Each row was made from one path, in order. Every step used is in the known rows, and no mark comes twice. Write each row's path.
In the rows, zero is written as 128.
Known rows:
semuv rosab davob: [128 110 172 122 106 151 127 127 138 118 127 122 102 141 175  96  91 101
 127 175 152 106 165]
dagu davob: [122 153 136 117 125  96 146 107 139 140 155 146 129 144 147 184 105 106
 126  91  87  82 102]
dagu davob meka rosab semuv: [ 53 102 154  82 123 137 140 139 112 118 112 138 118 115 132 114  96 155
  93   4  87  80 148]
semuv rosab meka: [ 66 146 157 111 122 110 140 101  99 113 145 126 123 117 117 114 100 115
 142 187 155 157 142]
dagu davob rosab meka semuv: [144 166  66 138 109 113 153 120  79  97 134 171 119 133 114 152 152 143
 173 130 147 153 125]
rosab semuv: [ 86 104 164 144 157 130 137 114 179 138 146 113 140  99 122 115 120 107
 122 142  73 110 144]
govoz rosab: [138 105 159  96 130 111 123 128 119 108 139 102 111 115 132 143 151 113
 147 143  92 140  86]
meka davob: [142 166 109 182 130 127 118 101 136 146 151 120 152 127 156 185 159  99
 123 159 165 127 118]
rosab meka: [ 81 145 108 123 132  97 147 106 120 119 175 125 129 115 102 136 106 121
 141 152 132 153  99]
lodom meka rosab semuv: [103  92 144 116 181 113 148 134 184 123 118 130 132 108 106  84  96 139
 114  77  76 119 128]
govoz rosab semuv: [101  74 186 103 148 134 129 139 137 120 131 104 119  84 127 109 148 129
 134 144  46 127 104]
davob rosab: [173 152 110 180 121 117 130 113 140 119 137 116 119 127 137 111 120  99
 161 149 156 132 136]
lodom meka davob rosab semuv: [171 168  83 195 150 143 113 135 171 184 101 146 156  99 158 108  99 144
 103 156 146 115 137]
davob meka semuv: [112 128 125  79 140 129  91 145 145 109 108 114 142 138 113 165 174  98
 117 126 164 141 185]
govoz rosab meka: [ 94 119 126  86 126 101 139 124  78 104 163 115 109  98 110 125 134 146
 151 156 104 170  56]
dagu davob rosab meka lodom: [139 190  79 161  87  86 177 133  95 140 141 170 148 123 117 150 107 166
 118  94 169 137 113]
davob rosab meka semuv: [149 147  71 156 126 120 140 123 103  88 132 139 124 120  97 117 170 123
 179 179 178 193 141]
meka rosab: [127 106 139 135 139 113 153 105 125  78 142 115 112 131 113 123 151 105
 154  89 132 142 118]
dagu davob rosab semuv meka lodom: [179 125 137 183 126 148 144 149 138 182  95 143 154 133 108  97 114 190
 104  83  82 102 124]
semuv meka davob: [176 144 106 183 142 153  96  96 122 175 129 105 143 153 131 153 150 137
 128 165 132 136  76]
lodom meka rosab: [143 122 118 100 162  87 142 123 162 111 126 135 125 138 111 116 105 124
 127  79 122 127 105]
davob rosab semuv: [133 120 135 189 135 140 139 127 163 128 128 120 127  97 132  81 111 116
 146 147 115 125 155]
davob rosab semuv meka lodom: [182 106 138 205 143 157 128 147 162 179  95 114 156 117  88  69 141 175
 113 135 117 145 143]
meka semuv: [143 118 129 125 155 120 122 119 160  91 134 122 141 137 108 167 195  84
 154 158 128 151 153]
dagu davob meka: [ 82 159 125  71 109 108 115 133 122 147 131 137 130 146 154 173  78 117
  92  56 120  76 128]

Write each row's path:
[117 106 123  71 140 114 130 138  78  75 142 125 113 111  90 151 204 138
 167 174 110 197  94] => govoz rosab meka semuv
[126 182  74 148  96 100 165 106  79 130 157 162 114 124 131 133  80 148
 154 115 136 123  84] => dagu davob rosab meka
[165 134 112  90 183  98 114 140 198 125 115 140 154 148 108 162 152 100
 124 147 119 136 145] => lodom meka semuv
[178  62 124 141 126 171 129 130 110 109 128 110  78 163 123  59 120 158
 149  99 103 131  76] => semuv meka rosab davob
[ 86 147 162  42 108 136  99 138 103 113  79 143 137 160 145 171 142 112
 104 107 152 104 211] => dagu davob meka semuv rosab
[157  85 148  96 105 140 125 154 112 107 148 115  82 122 165 113 123 126
 141 151  93 121  81] => govoz rosab davob
[130  56 187 104 163 160 105 135 128 151 116  89 112 113 102  78 143 168
 136 147  14 134  69] => govoz rosab semuv meka
[ 97 168 130  83 103  97 130 163 134 161 119 146 169 142 135 196 112 138
  54  36 161  87 156] => dagu davob meka lodom
[130  87 168 159 164 144 126 142 178 183 116 109 171 122  82 101 146 162
  94 125  80 130 129] => rosab semuv meka lodom
[145  96 165 106 118 166 118 139 136  90 107 134 110 149 154 117 165  95
 140 191 157 131 199] => meka semuv rosab davob
[162 122 130 174 133 158 126 118 131 176 108 135 118 137 126  80  87 169
 139 104  46  93  98] => dagu davob rosab semuv meka
[ 90 120 162  77  87 162  95 153 119 132 107 118 102 139 180  89  65 115
  93 146 184  99 192] => semuv rosab davob meka
[ 93 173  77 167 123 118 133 104  96 143 171 135 145 107 134 169 137 131
 127 169 178 159  89] => rosab meka davob
[158  83 141 142 154 139 128 101 113 108 126 101 105 159  87  92 145 146
 159  94  96 153  76] => semuv meka rosab
[124 101 109  82 116 160  91 176 140 106 116 126 111 148 145 135 141 110
 106 128 167 121 179] => rosab davob meka semuv
[103 127 166  85  80 151 112 182 128 141  95 126 140 135 162 110  93 131
  54 122 219 109 217] => semuv rosab davob meka lodom
[100 146 116  57 125 123 103 145 124 119 107 145 140 156 134 192 151 113
 108  72 130 102 164] => dagu davob meka semuv
[190 181  73 226 105 140 116 106 117 140 128 125 135 119 165 149 151 107
 147 168 204 139 128] => meka davob rosab
[ 88 174 121 154 109 131 127  92  76 137 138 132 141 116 147 147 125 127
 127 200 202 158 135] => semuv rosab meka davob
[172 171 105 163 103 107 145 109 120 131 134 148 118 139 155 144  97 116
 149  99 125  93 112] => dagu davob rosab
